Each row was made from one small tree. Brackets hold a mark, then the marks that hang from it, in alphabetical order. Every link used is in the known rows. Write each row's tree.
In the rows, 128 means zero.
Known rows:
(H A T): [122 123 112 155 131  92 100 120  98  88 154 107 109 124 143 147 116 121
 133 134 141 188 121]
(A (C (T U))): [ 97 130  73 117 101 114 142 133  82 144 148 126 126 129  91 150 113  94
 121 155 102 169 115]
(A C H (T M)): [123 143   4 122  56  76 111 107 124 118 171 137 132 151 105 143 106  73
 113 119 112 167 118]
(U (H (C T))): [119 104 142  58  87 132 139 125 100  95 128 118 128 124 130 151 123  92
  89 144 148 154 117]
(M (T (H A C) U)): [ 72 132  60 124 133 138  99 116  87  89 169 128 141 137 108 152  75  80
  92 163 132 151 132]
(A C (T M U)): [ 93 147  32 125  99  89 134 124 101 157 161 125 147 135  79 170  48  69
 121 141  91 176 121]
(M (T A H)): [ 79 134  82 159 114 126 133 112  95 118 150 147 164 137 123 124 119 132
 112 116 143 127 162]
(C A (T H M U)): [ 56 131  69 147  95 116 124 110  94 129 123 131 180 115  94 166 143  73
 109 124 153 169 152]
(U (H A T)): [ 95  97 137 119 109 113 108 126 104  59 150 101 108 123 149 141  97 125
 130 131 162 163 121]
(A (T (U H))): [ 72 114 109 100  98 116 144 147  99 102 156 116 156 126 108 157  62 114
 124 144 122 128 129]
(A H T): [125 134  51 127  77  89 118 126 118  86 168 135 138 141 123 140 139 112
 120 126 123 137 125]
(U (H (C A T))): [120 109 139  77  69 111 133 111  94  96 130 111 124 114 143 159 128  84
  74 138 192 183 120]
(T H): [ 97 120 111 126 114 129 121 138 137 110 130 146 137 134 135 111 124 123
 126 127 133 102 137]
(T (A C) H M U): [ 53 127  40 158  98 126 138 144 116 155 165 145 156 152  87 115  79  79
 114 126 120 166 147]
(C A T): [126 135 116 149  97 100 130 104  92 119 123 120 136 111 136 161 169 117
 104 122 168 180 134]
(M T): [120 141 111 121 136 134 126  94  99 128 124 125 143 125 116 147 117 129
 126 128 122 119 138]
(M (T H U)): [ 57 134  75 121 134 140 130 119  95 115 145 139 166 132  93 136  93 107
 131 145 112  94 148]
(C A (T H M)): [ 88 133  85 145  83 111 118  91 109 120 111 137 168 116 124 157 158  88
 101 109 167 162 151]
(A T): [132 138  92 129 110  86 128 126 112 118 147 126 138 127 127 158 101 127
 122 130 116 152 127]

Write each row's tree:
[147 145  82 121  84  56 120 118 106 115 154 118 126 120 141 174  86  81
  80 141 164 207 118]
(H (C (A T)))
[116 133  72 160 101 117 137 117 119 165 152 129 132 145 110 122 101  98
 106 110 130 186 137]
(T (A C) M)
[ 89 124  88 125 102 131 122 104 113 120 112 146 169 125 114 149 151  93
 114 115 122 140 148]
(C (T H M))
[ 83 116  84  70  95 109 137 132 106 122 154 110 162 130  88 175  40  47
  95 148 118 171 125]
(A (T M (U (H C))))
[ 96 133  39 129  89  93 122 139 100 101 181 127 151 139  92 147 121  97
 127 140 109 143 126]
(A H (T U))
[117 112 109 101  88 100 107 132 106  73 171 111 111 131 156 167  62 100
  81 146 155 176 111]
(U (H (A T) C))
[132 126  85 122 128  85  91 104 105 103 152 101 121 128 124 166  92  58
 105 139 139 235 117]
(H A C (T M))
[ 74 114 107  89 125 162 116 116  81  91 163 103 130 131 108 162  61  89
  92 162 144 155 124]
(M (T (U (H A C))))
[104 133  83  86 117 120 116 107 107 109 139 144 141 134 126 137  90  84
 100 146 132 127 134]
(M (T (H C)))
[123 126  75 144 108  78 103 122  97  94 164 111  82 133 142 140  84 105
 129 142 137 202 105]
(H (A C) T)
[ 91 126  59 149 119  86 110 137  82 104 178 104  97 135 114 147  67  92
 136 160 119 206 106]
(H (A C) (T U))
[111 130  93 169 106 125 140 103  90 148 133 125 172 126 105 157 168 112
 105 102 132 201 155]
(C (T A M))
[113 134  92 118 100  97 135 120  78 127 141 112 140 113 105 177 133  69
  85 158 155 215 123]
(H (C A (T U)))
[121 119 112  84  63  82 129 127 110  83 152 113 123 120 149 167  67  84
  76 137 184 178 119]
(U (H (C (A T))))
[ 95 125  70 133 125  86 135 131  89 142 172 103 159 132  78 154  84  46
 110 142 120 248 137]
(H C (T A M U))
[ 61 117 122  87 125 166 142 115  91 109 137 115 159 127  94 147  80 114
 128 142 129 103 138]
(M (T (U H)))
[ 92 103 131  87 107 121 127 111 120 102 129 105 145 126 116 143  94  86
 139 117 141 153 131]
(U (H (T M)))
[ 72 122  65 133 129 134  96 135 123 113 153 129 144 139 103 147  79  55
  95 150 131 174 132]
(T (H A C) M U)
[109 127  89  94 111 125 111 123 143 123 133 142 145 139 119 129  97  59
 101 132 128 147 133]
(T (H C) M)
[118 135  60 144  69 102 112  82 106 112 130 125 155 126 110 157 203  80
 100 103 169 183 139]
(C (A H) (T M))
[108 109 121  75  83  95 121 104 114  98 136  95 132 118 127 158  78  44
  97 127 189 206 122]
(U (H (C A) (T M)))
[ 79 133  39 102 102  93 120 136 114 125 160 135 172 134  88 166  53  42
  99 150 105 170 134]
(A (T (H C) M U))
[ 50 129  66 157 123 135 140 128  78 127 158 138 177 137  91 129  99 121
 119 132 126 131 163]
(M (T A H U))
[ 92 105  91 112  92 110 106 109 112  94 156 101 106 134 133 143  60  78
 121 125 151 189 112]
(U (H (A C) (T M)))
[ 94 128  30 108  72 116 131 131  85 120 172 132 127 143  87 131 152  80
 120 151 108 161 113]
(A (C (T U)) H)
[132 122  99 124 110  70 134 136  96 112 167 111 122 131 126 134 103  84
 106 139 142 228 126]
(H C (T A))
